Each row was made from one small tree. The marks that hang from a mark follow it in brackets, in the order of their numbers. Every link used is in the known rows. Write each row's tree.
Known rows
q_624(q_246(q_896)): [ 0.36 -1.04 -0.15 -2.52 -2.61 -2.30  2.49  0.33  0.25  0.84 -0.24  5.33
 -0.02  0.32 -3.88 -0.67  1.16  0.95 -1.72]
q_614(q_246(q_154 q_624 q_896(q_691))): [-1.44  0.19 -0.14 -4.03 -1.25 -5.36  0.73 -0.75  2.21  4.10 -0.93  0.66
  0.07  0.27 -1.67 -1.10  0.10  5.02 -4.57]
q_614(q_246(q_624 q_896)): [ 0.82 -0.73 -0.67 -0.30 -3.10 -3.70 -1.04 -0.84  1.56  1.52  0.94  6.12
  1.06 -0.61 -3.01 -2.14  0.11  3.49 -1.45]
q_246(q_896): [-0.74 -1.25 -0.23  0.55 -2.22  0.98  0.55  0.27  1.21  1.77 -0.35  2.92
 -1.84  0.07 -3.50 -0.09  1.24 -0.27 -1.44]
q_614(q_246(q_896)): [ 1.97 -0.22  0.02  2.61 -2.77 -2.68 -0.68  0.02  1.57  1.83 -0.97  5.42
  0.45 -0.39 -3.24 -0.75  0.82 -0.29 -3.71]
q_520(q_154(q_246(q_614 q_624))): [-0.28 -2.97 -2.19 -0.79 -1.99 -1.16 -2.23 -1.11  0.28 -2.26  3.10 -5.77
  0.49 -0.43 -4.77  0.04  1.75  0.86  4.82]
q_154(q_246(q_614 q_624 q_896) q_520): [-5.16 -2.31 -2.68  1.65 -1.93  0.33 -3.72 -0.55 -1.50  0.61  3.76  1.32
  0.43 -0.68 -3.38  0.32  2.03  0.34  2.46]
q_896(q_246(q_624) q_517): [ 0.65 -4.88  0.41 -4.65 -2.90 -3.19  3.82 -0.87  2.61 -1.06 -1.45  5.28
 -1.29 -0.05 -1.60  0.39  0.40  2.85  0.67]
q_520(q_154(q_246)): [-0.01 -1.89 -0.38  0.45 -0.34 -1.01 -0.82 -0.03  1.50 -2.61 -0.41 -4.82
  0.46  0.23 -5.12  1.65  2.62 -6.08  3.44]
q_614(q_246(q_896(q_517))): [-0.92 -0.47  0.42  0.24 -2.66 -2.93  1.58 -0.92  1.08  1.67 -0.63  7.42
  0.25 -0.25 -1.71 -0.09  1.01  1.22 -3.33]
q_246(q_154(q_520) q_614 q_624 q_896): [-4.67 -1.59 -1.59  1.14  0.11 -1.34 -1.37  0.30 -0.29  1.62  2.51 -0.98
 -0.91 -0.62 -2.06 -0.33  1.81  4.93 -1.81]
q_614(q_246(q_154(q_520) q_624 q_896)): [-2.89 -0.19 -0.29  1.92  1.28 -5.97 -1.82  0.07  1.18  0.90  0.56  3.85
  1.64 -0.55 -1.99 -0.73  1.66  1.59 -3.35]
q_520(q_154(q_246(q_614 q_896))): [-2.14 -0.63 -2.06  2.92 -1.30  0.03 -2.88 -0.50 -0.73  0.53  2.73 -3.29
 -0.63 -0.70 -4.85  0.90  2.24 -1.64  0.72]
q_691(q_896): [ 3.25 -0.48  0.25 -1.12 -4.78  3.05  0.57  0.64  2.19 -3.31 -2.03  0.62
 -1.60  1.18 -2.63  1.91  1.66 -1.58 -1.27]
q_614(q_246): [ 5.04 -1.77  0.44  2.50 -3.32 -2.80  0.81  0.62  2.61 -0.57 -2.29  1.79
  1.32  0.06 -3.07 -0.32  1.02 -1.58 -1.46]
q_896(q_246 q_517): [ 1.85 -4.44  1.05 -0.99 -2.50 -2.32  4.17  0.16  2.48 -0.77 -3.52  4.47
 -1.63  0.25 -1.71  1.62  0.98 -0.86 -1.46]
q_614(q_246(q_154 q_624 q_896)): [-1.08 -0.03 -0.26 -0.12 -1.93 -5.53 -0.66 -0.18  1.64  1.54 -0.23  3.43
  0.42 -0.65 -2.95 -1.84  0.58  4.34 -3.77]
q_154(q_246(q_624 q_896) q_520): [-6.29 -1.88 -1.56  0.04 -0.49 -0.61 -2.82 -0.51 -0.22 -0.20  2.19  3.55
  0.46 -0.12 -3.72  0.80  2.35 -2.71  2.88]
q_154(q_246(q_614 q_624 q_896)): [-3.41 -2.06 -2.63 -0.90 -4.95  1.19 -2.46 -0.94 -1.14  1.17  2.77  0.66
 -0.52 -0.79 -4.60 -0.89  1.00  2.75  1.99]
q_154(q_246 q_520): [-2.14 -3.01 -0.40  2.02 -0.63  0.43 -1.43  0.90  0.87 -2.23 -1.07 -0.60
  1.14  0.58 -3.97  2.38  3.27 -7.83  2.95]
q_691(q_896(q_246(q_154 q_614 q_624))): [ 3.81 -2.16 -0.76 -0.03 -4.92 -1.68  0.24  0.81  1.85 -2.84 -1.59 -0.63
 -2.23 -0.03 -1.94  1.18  0.60  5.26 -4.18]
q_896(q_246 q_691): [ 4.34 -3.93  0.68 -1.77 -1.92 -2.16  3.11  0.81  3.74  2.11 -4.13 -0.92
 -1.98  1.10 -1.84  1.86  0.35 -1.92 -2.22]
q_624(q_246(q_614)): [ 4.16 -3.02 -0.84 -1.67 -4.67 -1.00  2.99  0.56  0.04 -0.81 -0.06 -0.44
  0.54  0.20 -3.54 -0.53  0.92  2.73 -0.24]
q_520(q_154(q_246(q_624 q_896))): [-4.15 -0.72 -1.54 -2.06 -0.03 -2.23 -2.23 -1.43  0.48 -0.61  2.95 -0.45
  0.03 -0.50 -5.04  0.03  1.73 -0.69  3.53]

Which tree is each row?
[-1.23 -3.57 -1.59  4.05 -2.00  1.59 -2.04  0.88 -0.49 -1.46  0.62 -2.72
  0.80  0.08 -3.60  2.10  3.01 -4.91  2.21] : q_154(q_246(q_614) q_520)
[-3.93 -2.03 -1.54 -7.53 -3.38  0.60  2.54 -2.41 -0.03  4.70  2.79  0.62
 -2.32  0.38 -0.34 -0.05  0.10  8.57 -0.06] : q_246(q_614 q_624 q_896(q_517 q_691))
[-0.35 -3.25  1.49 -4.98 -0.78 -3.85  5.88  0.31  3.24  2.06 -5.19 -1.16
 -2.67  1.19 -0.59  2.70  1.07  0.51 -4.83] : q_896(q_246(q_154) q_517 q_691)
[-5.71 -1.45 -1.16 -3.88 -2.95 -0.76  2.24 -1.33 -0.51  2.11  1.81  1.04
 -2.35 -0.71 -1.70 -0.68  0.95  8.88 -2.13] : q_246(q_154 q_614 q_624 q_896(q_517))
[ 0.37 -4.37  0.50 -8.44 -2.20 -3.30  4.96 -1.32  3.16  1.47 -1.99  2.76
 -1.69  0.98 -0.38  1.20 -0.10  3.19  0.16] : q_896(q_246(q_624) q_517 q_691)
[-0.28  0.85  0.39 -0.64 -1.07 -4.49  0.96  0.29  2.27  4.62 -2.48 -0.30
 -0.47  0.55 -1.83  0.17  0.89  0.92 -6.67] : q_614(q_246(q_154 q_896(q_691)))
[ 4.39 -4.82 -1.09 -3.23 -3.83 -2.04  1.96 -0.43  2.52  2.37 -0.53 -2.42
 -1.75  0.39 -1.48  0.33 -0.52  4.78 -0.42] : q_896(q_246(q_614 q_624) q_691)
[-0.82 -2.27 -2.05 -1.11 -4.15  1.01 -0.51 -0.87 -0.03  2.12  2.95  1.64
 -1.53 -0.77 -3.08 -1.59  0.30  6.83  0.07] : q_246(q_614 q_624 q_896)
[-3.87 -1.21  0.25 -6.75 -1.57  0.62  3.74 -1.32  1.11  4.28 -0.76  2.24
 -2.59  1.13 -0.74  1.50  1.10  1.70 -2.21] : q_246(q_896(q_517 q_691))
[-3.13 -1.03 -2.70  0.03 -1.36 -1.18 -3.25 -1.55 -0.74  0.04  4.73 -2.60
 -0.32 -0.93 -4.61 -0.20  1.56  2.02  2.86] : q_520(q_154(q_246(q_614 q_624 q_896)))
[-2.23 -0.56 -0.19 -6.58 -2.21 -4.08  2.30 -2.48  1.51  3.91  0.84  5.49
  0.14  0.48 -0.37 -0.53 -0.14  5.31 -1.85] : q_614(q_246(q_624 q_896(q_517 q_691)))
[-3.47 -3.57 -1.06 -0.39 -0.85 -0.52 -1.75 -0.07  0.91 -2.58  0.79  0.00
  1.57  0.34 -3.84  1.09  2.55 -4.19  5.03] : q_154(q_246(q_624) q_520)
[-1.79 -3.11 -1.15  0.06 -0.34 -1.07 -0.06  0.53  0.71 -0.81  1.09 -4.60
 -0.09 -0.18 -2.01  0.08  2.06  3.64  0.32] : q_246(q_154(q_520) q_614 q_624)
[ 0.89 -1.47 -1.35 -4.70 -3.43 -1.28  2.79 -0.28 -0.62  4.25  1.00  0.32
 -0.78  0.77 -2.19 -0.05  0.43  4.49 -3.02] : q_624(q_246(q_614 q_896(q_691)))
[ 0.79 -4.59 -0.80  2.47 -0.09 -4.37  0.21  1.31  1.52 -0.78 -0.78 -1.83
 -0.55 -0.51 -1.68  0.75  1.43  2.75 -1.74] : q_896(q_246(q_154(q_520) q_614 q_624))
[-2.83 -1.19 -1.59 -1.09 -2.83 -0.52  0.07 -0.10 -0.01  2.23  1.61 -1.37
 -1.93 -0.80 -3.04 -1.47  0.71  7.67 -2.07] : q_246(q_154 q_614 q_624 q_896)
[-7.92 -1.51 -0.55  0.75  0.07  0.23 -0.48 -0.67 -0.93  0.10  0.76  5.36
 -0.05  0.28 -2.50  2.54  3.28 -4.96  0.91] : q_154(q_246(q_896(q_517)) q_520)
[ 2.70 -4.67 -0.09  0.98 -3.97 -1.26  3.38  0.11  1.21 -0.07 -1.81  1.65
 -1.83 -0.23 -1.49  1.44  0.80  2.00 -1.88] : q_896(q_246(q_614) q_517)
[ 1.99 -5.26 -0.78 -2.48 -4.09 -2.14  3.17 -0.95  1.18 -0.31 -0.09  2.82
 -1.51 -0.49 -1.38  0.08  0.04  5.82  0.06] : q_896(q_246(q_614 q_624) q_517)
[-3.00 -4.17  0.76 -2.45  1.40 -5.60  3.17  0.24  2.23 -1.53 -1.89  3.06
 -0.78  0.07 -0.59  1.69  1.88  1.16 -1.17] : q_896(q_246(q_154(q_520) q_624) q_517)
[ 2.69 -4.47 -0.06 -3.23 -3.39 -1.14  4.66 -0.52  1.71  2.60 -2.46 -1.10
 -2.50  0.71 -0.22  2.21  0.35  2.40 -2.40] : q_896(q_246(q_614) q_517 q_691)
[-2.69 -1.20  0.16 -5.16 -2.59 -2.48  4.72 -0.72 -0.40  0.73 -0.06  7.57
 -0.31  0.37 -2.32 -0.04  1.33  2.58 -1.62] : q_624(q_246(q_896(q_517)))
[-3.17 -0.12 -0.88  0.82  0.03 -1.10 -2.11 -0.39  0.53 -0.29  1.18 -1.22
 -0.42 -0.17 -5.24  1.24  2.52 -4.66  1.35] : q_520(q_154(q_246(q_896)))
[ 1.15 -1.17  1.42 -1.39 -3.05 -1.92  3.60  0.83  2.74 -3.28 -4.79  3.44
 -2.85  0.82 -0.96  3.49  1.78 -0.14 -5.54] : q_691(q_896(q_246(q_154) q_517))
[-4.66 -0.63  0.20  2.67  1.97 -0.99 -0.07  1.26  0.85  1.12 -0.87  0.38
 -1.31  0.17 -2.57  1.34  2.76 -1.74 -3.33] : q_246(q_154(q_520) q_896)
[ 3.43 -1.79 -0.18  5.83 -1.46 -1.10 -0.54  2.15  1.45 -3.09 -2.60 -1.06
 -1.68  0.42 -0.91  3.68  2.44 -1.10 -5.63] : q_691(q_896(q_246(q_154(q_520) q_614)))
[-0.19 -4.28 -0.31 -2.61 -3.07 -3.78  3.52 -0.24  1.36 -0.29 -1.39  0.04
 -1.91 -0.50 -1.59  0.20  0.52  6.77 -2.22] : q_896(q_246(q_154 q_614 q_624) q_517)
[-3.54 -0.40  0.22 -4.27  2.16 -4.27  2.68  0.93  0.50  3.04 -0.91  0.32
 -0.04  1.35 -1.44  1.51  2.20 -0.18 -4.53] : q_624(q_246(q_154(q_520) q_896(q_691)))
[-2.38 -0.37 -2.06 -1.00 -0.51 -0.26 -1.85 -1.10 -0.14  3.13  2.21 -5.80
 -1.09  0.34 -3.50  1.85  1.96 -1.29  0.24] : q_520(q_154(q_246(q_614 q_896(q_691))))
[-5.24 -1.51 -0.86  2.95 -0.12  0.66 -2.43  0.53 -0.15  0.20  0.51  2.78
  0.32  0.13 -3.94  1.87  3.11 -6.52  0.86] : q_154(q_246(q_896) q_520)
[-2.53 -2.61 -0.04 -1.58  1.05 -2.17  0.47  0.71  2.01 -1.53 -0.60 -1.71
  0.14  0.29 -2.38  0.33  2.31  0.50  0.71] : q_246(q_154(q_520) q_624)
